What can hang from each mark:
G: Z
Y: B
T: P R
B: L R Y
Z: G K N R
K: Z
R: B T Z
P: T
N: Z

Every row comes from one small tree of marks. Brackets hold a mark, then the marks that hang from it, in alphabetical order. Every link used is in the known rows. Which tree was each row made from?
In the rows, zero is written as 128.
Known rows:
[B L [R T Z] Y]: [130 147 114  42 146 175 146 150 120 117 153 116  35 160 112 136 157 176
 127 130 163 167 136 103 122 127 165 220 133 143 191 131 104 105 119 106
 135 123 131 118 113 132 133 161 156  70 128]
[Y [B [R T [Z G]]]]: [ 99 122 137  66 138 175 172 152  96 123 150 102 143 162  78 145 131 155
  87 134 141  98 165 113 138 148 175 198 154 101 153 118 121  89 112 149
 145 141 116 147  91 142 108 160 144  36 137]
[Y [B L [R [Z N]]]]: [107 159 132 110 138 167 166 137 145 125 127 111 114 153  88 132 122 136
 132 129 137 137  97 147 125 102 173 127 165 146  93 111 121 168 102 130
 128 127  94 173 112 110 115 157 166  90 131]
[G [Z K]]: [156 101 120 110 127 176 143  78  94 152 145 110 164 155 137 133 147 153
 150 142 153 129 152 106 131 145 144 102 135 167  79 116 141  94 114 160
 112  88 108 154 102 120 119 167 115 100 183]
[Z G K N]: [166 119 120 114 130 136 149 101  95 139 132  98 188 130  82 148 133 140
 149 134 106 139 118 126 106 136 153 130 150 188  74  97 140  96 118 139
  93  93  94 150 101 122  98 156 126 120 169]
[B L [R T] Y]: [148 145 107  41 144 174 130 142 123 113 152 113  39 169 104 137 173 185
 141 121 157 170 116 105 114 115 155 182  93 156 191 135 110  76 119 109
 111 123 103 108 129 124 138 167 152  75 126]
[B L]: [133 132 108  85 137 158 127  94 131 133 155 107  83 166 124 137 167 166
 150 145 130 144 114 123 129 104 149 110 111 153  98 122 140 156 119 148
 109  95  91 139 133 103 134 158 134 130 161]
[B R]: [127 142 107  76 136 185 163 115 119 133 159 104  97 169 125 132 162 157
 126 112 133 129 123 127 129 130 152 145 100 173 112 124 125 118 115 160
 113 119  89 136 134 108 141 169 129  90 156]
[T [R B]]: [ 96  88 114 126 134 199 174 113 139 144 150 125 120 172 129 124 133 144
 129 140 115 100 122 115 141 117 162  95  63 151 108 118 131 159 110 150
 135 128  85 128 143 140 125 160 113 119 152]
[Y [B L [R [Z K]]]]: [113 147 133  78 137 167 144 133 119 109 146 115 131 140  96 134 110 148
 133 132 148 150 143 139 126  87 167 124 162 165  98 111 119 144  98 146
 134 127 119 190 112 105 107 155 166  74 143]
[K [Z G N R]]: [110 169 127 173 127 153 118  72 117 148 113  96 245  99  86 154 173 131
 134 123  93 136 110 146 117 138 125 103 127 194  67  95 131 131 113  97
  80 121 104 147 115 130 122 153 118 118 173]
[Z K N [R [B L]]]: [162 136 132 183 133 128  99  93 135 145  93 100 210 148  77 139 126 142
 148 131 120 157  77 133  97  91 168  60 108 192 113 101 132 129  99 105
 100 121 126 171 122 128 105 152 160 131 135]
[P T]: [119 105 104  97 138 175 142  95 112 138 149  97 145 153 118 130 178 177
 124 124 103 116 100 109 141 127 158 122 111 142  81 131 142 111 128 175
 109  75 105 141 136 119 138 156 120 151 149]
[P [T [R [B Y] Z]]]: [ 88  71 117 107 142 211 173 132 151 130 154 128 125 102 114 124 140 152
 119 132 101 124 137  88 143 123 182 152  95 130  95 125 117 177 123 122
 157 113 138  94 123 135 126 156 123 137 120]
[N [Z G R]]: [140 139 118 139 131 142 106  60 110 136 144 100 181 112 130 157 187 147
 110 130 112 145  86 135 123 150 134 153 120 166  94 109 130 126 126 139
  95 126 130 137 102 122 137 153 114 117 181]
[T P [R [B Y]]]: [101 117 108 100 137 175 158 117 156 115 166 148 109 132 128 120 117 144
 178 141 117 141 147 110 128 116 154 162  40 170 105 116 112 164 110 130
 130 112  82 105 146 145 138 164 108 128 144]
[Y [B R]]: [109 130 122  87 132 184 164 118 134 119 154 104 131 169  99 130 131 149
 118 115 130 116 123 146 134 118 165 125 108 160  98 119 128 114 106 167
 128 125  82 143 130 115 134 169 128  79 145]
[P [T [R B]]]: [ 93  74 112 120 136 205 164 123 124 140 145 125 157 143 111 125 157 171
 114 130  96 104 103  98 148 104 166  84  60 144  94 126 132 132 112 149
 126 115 103 141 142 139 133 158 126 145 134]
[K [Z [R T]]]: [ 93 158 123 147 130 176 106  77 106 146 123  88 207 179 118 142 158 172
 113 130 124 117 106 135 133 140 132 123  99 173 147 125 130  99 118 133
  90 125 111 142 139 156 130 154 112  97 152]
[N Z]: [122 139 106 110 134 156 156  81 130 134 151  95 115 160 181 134 156 157
 119 131 125 131  63 151 136 132 135 153 116 159 117 121 138 146 132 182
 106  86  94 132 123 125 140 159  96 122 172]
[Z G K [R [T P]]]: [151 141 125 117 133 115  74  89  64 128 146 122 249 151  79 154 142 168
 150 141 126 143 144  94 111 148 144 179 116 177 114 106 124  29 110 134
  83 119 122 164 110 158 116 146 130 104 160]
[G [Z N]]: [156 112 119 148 129 168 155  84 120 163 128 103 152 164 128 123 163 141
 153 134 146 115 108 114 132 150 146 101 140 154  85 114 142 118 116 143
 110  89  80 133 104 127 124 165 113 122 171]
[Y [B L]]: [115 120 123  92 134 161 124  92 149 120 145 105 109 165  98 133 137 156
 146 145 127 130 121 149 132  93 162  93 120 143  85 121 141 144 110 159
 122 103  81 153 124 110 124 159 134 119 150]
[P [T [R B [Z N]]]]: [ 89  82 120 168 140 197 198 138 132 152 130 125 178 138 104 121 128 142
 114 131  95  96  82  98 147 119 179 108 115 139  80 117 127 167 113 130
 141 117 117 148 125 146 111 147 137 149 127]
[Y B]: [107 109 124 113 131 170 148  90 146 127 150  94 144 167 107 129 121 146
 130 135 117 105 127 145 136 120 163 115 123 144  81 120 146 130 117 177
 130  96  76 124 122 121 120 161 110 114 155]
[T P]: [117 147 104  94 135 145 141  89 124 130 166 120 137 168 140 127 137 157
 169 138 123 130 127 124 133 131 137 161  97 154  82 114 134 150 124 182
 108  83  75 141 140 132 141 158 103 137 168]
[G [Z K R]]: [161 103 128 171 125 168  92  55  87 157 133 111 224 143 113 135 163 152
 146 130 152 141 144  98 125 155 144  97 136 195  65 113 132  76 106 124
 106 108 132 158 102 126 120 161 127 107 181]
[K Z]: [ 74 166 115 105 129 188 156  83 127 138 145  91 150 153 152 135 151 155
 137 134 117 121 128 152 137 119 119 116 104 163 102 115 141 166 125 176
  96  90  86 136 146 123 136 162 100 109 174]
[Z G N [R B T]]: [145 120 133 171 133 135 118 113 114 159 100  87 214 169  59 147 154 151
 103 133 110 104  95 111 110 152 170 133  95 130 170 110 132  64 112 110
 110 135 124 131 103 167 107 155 137  90 132]
[K [Z N R]]: [100 173 122 187 127 168 126  69 133 153 112  89 219 139 113 136 153 135
 134 119 104 132  79 151 119 134 132  88 118 200  73 101 133 149 114 114
  83 113  94 142 141 137 128 154 115 126 161]
[Y [B L [R Z]]]: [ 93 155 128  79 137 179 153 130 137 113 152 115 100 152 105 136 133 146
 125 134 143 133 138 137 139 100 168 135 149 131 108 117 120 169 101 147
 142 131 110 168 116 103 126 161 158  74 140]

Write each row's tree:
[128 139 124 121 141 149 156 125 179 131 125  97  82 130 110 131 123 131
 149 144 124 150 115 123 107 111 170 154 127 124 144 111 123 201 124 102
 149  95 124 107 107 124 115 158 143 122 128] | [R [B L Y] [Z N]]
[121 167 106  65 139 154 155 137  88 124 158 123 117 206 126 126 145 182
 142 125 149 124 114 114 129 137 141 198  80 158 167 124 115  75 111 170
  99 114  80 151 146 152 140 160 125  82 146] | [B [R [T P]]]
[ 81 133 123 162 136 161 189 130 142 145 139 144 160 162 136 114  89 122
 155 149 117 110 110 113 135 127 159 146  98 150  78  99 121 212 106 140
 136 119  87 155 135 167 114 148 115 137 145] | [T P [R B [Z N]]]
[ 90 163 125 132 126 167 107  62 110 136 138  94 218 107 103 155 181 145
 127 128 103 133 150 132 126 137 121 113 116 183  72 106 131 140 113 124
  88 123 122 143 118 123 132 156 119 103 180] | [K [Z G R]]
[133 117 120 143 135 166 115  85 166 133 137  92 149 131 103 136 149 142
 131 122 111 144 134 119 108 141 165 143  74 166 133 119 124 143 118 118
 138 114 136  82 118 130 139 166 121 113 138] | [Z [R [B Y]]]
[120 137 113  75 142 143 142 125 140 119 147 106 114 185 131 125 115 172
 153 146 133 129 138 114 119 135 158 202  54 122 200 125 120 113 131 150
 127  90  97  96 130 169 133 163 108  98 130] | [R [B Y] [T P]]
[127 153 113  69 142 126 110 129 149 110 144 113  83 181 117 128 133 181
 169 151 145 153 128 107 115 102 151 180  51 121 208 126 119 125 118 135
 117 100 102 116 134 153 136 156 134 113 129] | [R [B L Y] [T P]]
[171 110 124 156 127 153 149  86  99 159 123 104 192 158 119 124 135 142
 160 131 149 132 116 110 121 142 147  98 155 178  75 108 144  82 112 142
 104  87  93 158  99 127 106 163 120 117 172] | [G [Z K N]]
[ 83 113 116 106 139 180 169 124 155 121 172 149 108 126 138 118  99 133
 162 150 124 135 163 102 133 130 158 195  79 143  96 111 108 208 118 124
 158 113 107 109 134 151 129 155 111 125 143] | [T P [R [B Y] Z]]
[107 127 127 154 136 158 190 120 148 155 118  86 142 173 126 124 104 124
 115 139 114  97 100 129 126 139 167 142 129 116 126 108 138 193 123 153
 147  99 114 138 111 139 109 156 120 119 143] | [R B [Z N]]
[145 123 127 117 133 138 166 114  94 143 135 100 180 119  98 148 118 124
 140 141 111 133 133 116 112 150 162 166 192 156  60  96 138 136 126 138
 119  94 118 158  89 132  89 148 129 112 163] | [R [Z G K N]]
[155 132 123 143 131 132  99  59  89 128 138 102 223 102 120 157 163 144
 119 125 116 161  90 132 115 141 142 144 138 199  86 103 128 102 124 138
  88 117 138 154 100 120 117 151 120 112 183] | [N [Z G K R]]
[131 106 132 182 129 172 112  68 132 161 124  98 193 165 124 130 173 145
 122 137 143 103 141 101 135 150 150  89  88 140 122 119 134 125 102 126
 132 115 134 140 107 133 135 172 126  95 164] | [G [Z [R B]]]
[134 133 130 129 133 132  92  89 130 132 128  99 160 129  72 155 186 150
 129 144 110 136 132 113 115 108 155  96  87 141 122 113 129 147 103 110
 114 133 140 150 107 111 131 154 156 109 154] | [Z G [R [B L]]]
[164 119 124 206 126 162 109  60 115 172 115 108 205 151 109 127 174 139
 146 122 138 123  99 109 123 165 147  93 137 179  72 111 135  94 104 104
 104 114 105 138 102 133 127 162 123 126 167] | [G [Z N R]]
[130 139 127 146 136 126  99 101  94 138 122 109 239 189 102 132 106 170
 135 141 135 124 116 115 111 131 157 144  76 166 166 112 122  68 109 145
 104 117 127 161 134 177 113 150 130 105 138] | [Z K [R B [T P]]]
[ 86 122 112 121 135 171 164 112 133 131 158 147 137 169 144 119 118 148
 163 145 117 112 128 114 141 111 151 121  40 155  87 111 122 183 107 161
 119 120  74 149 152 152 134 158 111 133 156] | [T P [R B]]
[144 111 130 156 135 152 108 102 102 148 112  87 219 191  90 137 119 167
 107 137 131 115 106 114 115 137 171 128  91 154 176 121 129  64 109 143
 120 122 139 141 125 162 106 155 130  87 132] | [Z K [R B T]]
[123 130 113  55 143 189 164 150 115 126 161 108  67 172 122 132 139 165
 114 122 153 141 142 101 126 158 168 245 133 143 185 133 108  96 127 129
 143 121 130  97 115 140 129 164 134  61 127] | [B [R T Z] Y]
[123 124 130 151 134 145 183 122 127 152 113  85 181 164 120 129  79 125
 128 140 121 116 107 126 117 129 166 131 149 155 112 104 136 166 122 160
 139  94 125 160 109 141  91 152 129 113 142] | [R B [Z K N]]
[127  98 125 130 132 170 175 122  89 146 148 139 184 107  96 143 111 120
 143 141 112 133 137 103 122 141 167 145 176 180  28  91 126 130 115 117
 117 128 107 163  97 138  88 144 132 125 165] | [T [R [Z G K N]]]
[104  84 134 110 133 182 172 130 103 134 153 128 166 119 106 143 107 129
 122 156 115 116 178  95 134 127 171 133 126 148  79 101 126 159 111 141
 146 131 133 161 103 137  93 151 131 101 159] | [T [R B [Z G K]]]
[130 128 123 124 135 147 178 112 116 148 141  97 146 133 104 144 139 126
 129 142 109 115 127 111 124 158 160 173 176 125  73 104 136 160 127 142
 127 100 111 134  85 131 104 149 126 120 169] | [R [Z G N]]
[112 119 125  77 146 160 144 139 152 124 136  96  60 169 116 135 128 170
 126 160 145 135 142 105 122 122 171 191 111  87 217 131 120 156 127 123
 154 103 140 102 109 146 120 158 140  91 118] | [R [B L Y] T Z]
[162 105 127 125 132 142  86  92  66 141 138 101 225 152  67 158 153 169
 117 136 124 136 137 103 114 157 157 150 129 173 125 114 131  23 116 128
  94 125 136 150 103 149 103 151 137  93 156] | [Z G K [R T]]
[113 112 126  76 136 161 167 120 146 125 153  92 110 111 109 145 139 132
 125 148 115 127 188 101 119 149 169 197 121  96 136 112 126 183 132 134
 161 100 146  85  85 123 120 163 122  97 149] | [R [B Y] [Z G]]
[146 153 105  46 140 175 129 126 143 111 163 115  34 132 111 134 177 167
 159 117 142 188 129 118 113 105 148 156  91 178 130 125 110 132 118 108
 115 112 102 103 129  94 149 171 149  95 143] | [B L R Y]
[149 129 118  85 132 139 148  83  94 119 147  98 171 120 144 154 147 148
 123 138 119 148  98 135 121 129 139 153 136 178 104 109 138 111 134 173
  92  99 114 150 103 117 117 156 111 108 186] | [N [Z G K]]
[132 163 115 137 136 114  96  75  86 130 145 118 208 147 128 152 171 170
 125 139 127 142  85 122 126 155 126 203 106 156 149 113 120  82 126 141
  79 124 117 152 110 162 138 145 113 111 170] | [N [Z G [R [T P]]]]
[183 112 131 196 124 154 106  59  97 168 109 109 247 140  96 132 148 135
 152 124 147 144 100 109 112 151 146  91 154 208  64 102 133  74 101 106
 101 110 120 163  95 135 110 159 131 120 172] | [G [Z K N R]]
[ 97 169 136 182 126 146 128  81 132 148  98  81 252 111  84 153 155 126
 121 126  88 119 118 145 112 124 136  81  92 168 114  95 131 159 110 107
  91 126 118 147 118 132 117 156 125  98 158] | [K [Z G N [R B]]]
[146 112 132 112 136 139 161 134  71 149 129  97 189 156  86 149 111 149
 118 149 127 123 122 106 116 159 166 194 189 133 130 104 135  79 127 133
 112 104 121 152  86 156  80 145 130  95 149] | [R T [Z G K N]]
[105 142 119  74 139 130 142 119  83 126 168 118 152 168 119 143 138 164
 135 160 132 111 160  96 134 161 145 240 143  98 137 114 127 119 126 170
 121 100 115 150 101 162 118 146 116 103 158] | [R [T P] [Z G]]
[ 75  92 122 130 136 202 190 127 138 148 153 126 115 167 143 126 111 135
 117 151 118  96 140 109 148 129 170 132 100 133 101 116 127 203 114 149
 162 125 114 137 125 142 117 156 118 111 152] | [T [R B Z]]
[174 125 126 166 128 132 102  80  92 148 122 102 245 111  57 151 143 133
 141 120 104 151 107 123 100 145 159 116 151 209  51  93 133  78 112 104
  88 121 119 158 100 126  99 150 135 125 165] | [Z G K N R]
[115 134 122  61 139 172 172 153  77 134 160 106 113 164 106 148 162 165
  97 133 143 113 155  91 134 159 162 215 146 123 165 123 117  86 124 142
 133 133 130 144  98 141 122 158 142  53 151] | [B [R T [Z G]]]
[157 139 124 161 136 141  98  94 174 137 108  99 134 125  75 136 153 140
 153 128 115 171  89 129  94 109 169 107  87 179 133 111 120 147 110  73
 115 117 125  99 123 125 127 159 150 132 125] | [Z N [R [B L Y]]]
[ 95  99 122 101 141 195 150 124 167 121 154 134  53 124 122 130 130 143
 146 154 130 149 151 101 130 105 171 139  95 141 119 119 112 209 114 102
 160 131 126 103 121 129 125 157 144 120 133] | [T [R [B L Y] Z]]
[149 162 123 108 138 153 163 139 102 134 129 117 122 146 104 136 125 144
 143 124 148 167  95 122 110 105 157 137 169 189  92 103 117 146 106 115
 109 116 117 180 120 111 108 152 167  99 147] | [B L [R [Z K N]]]
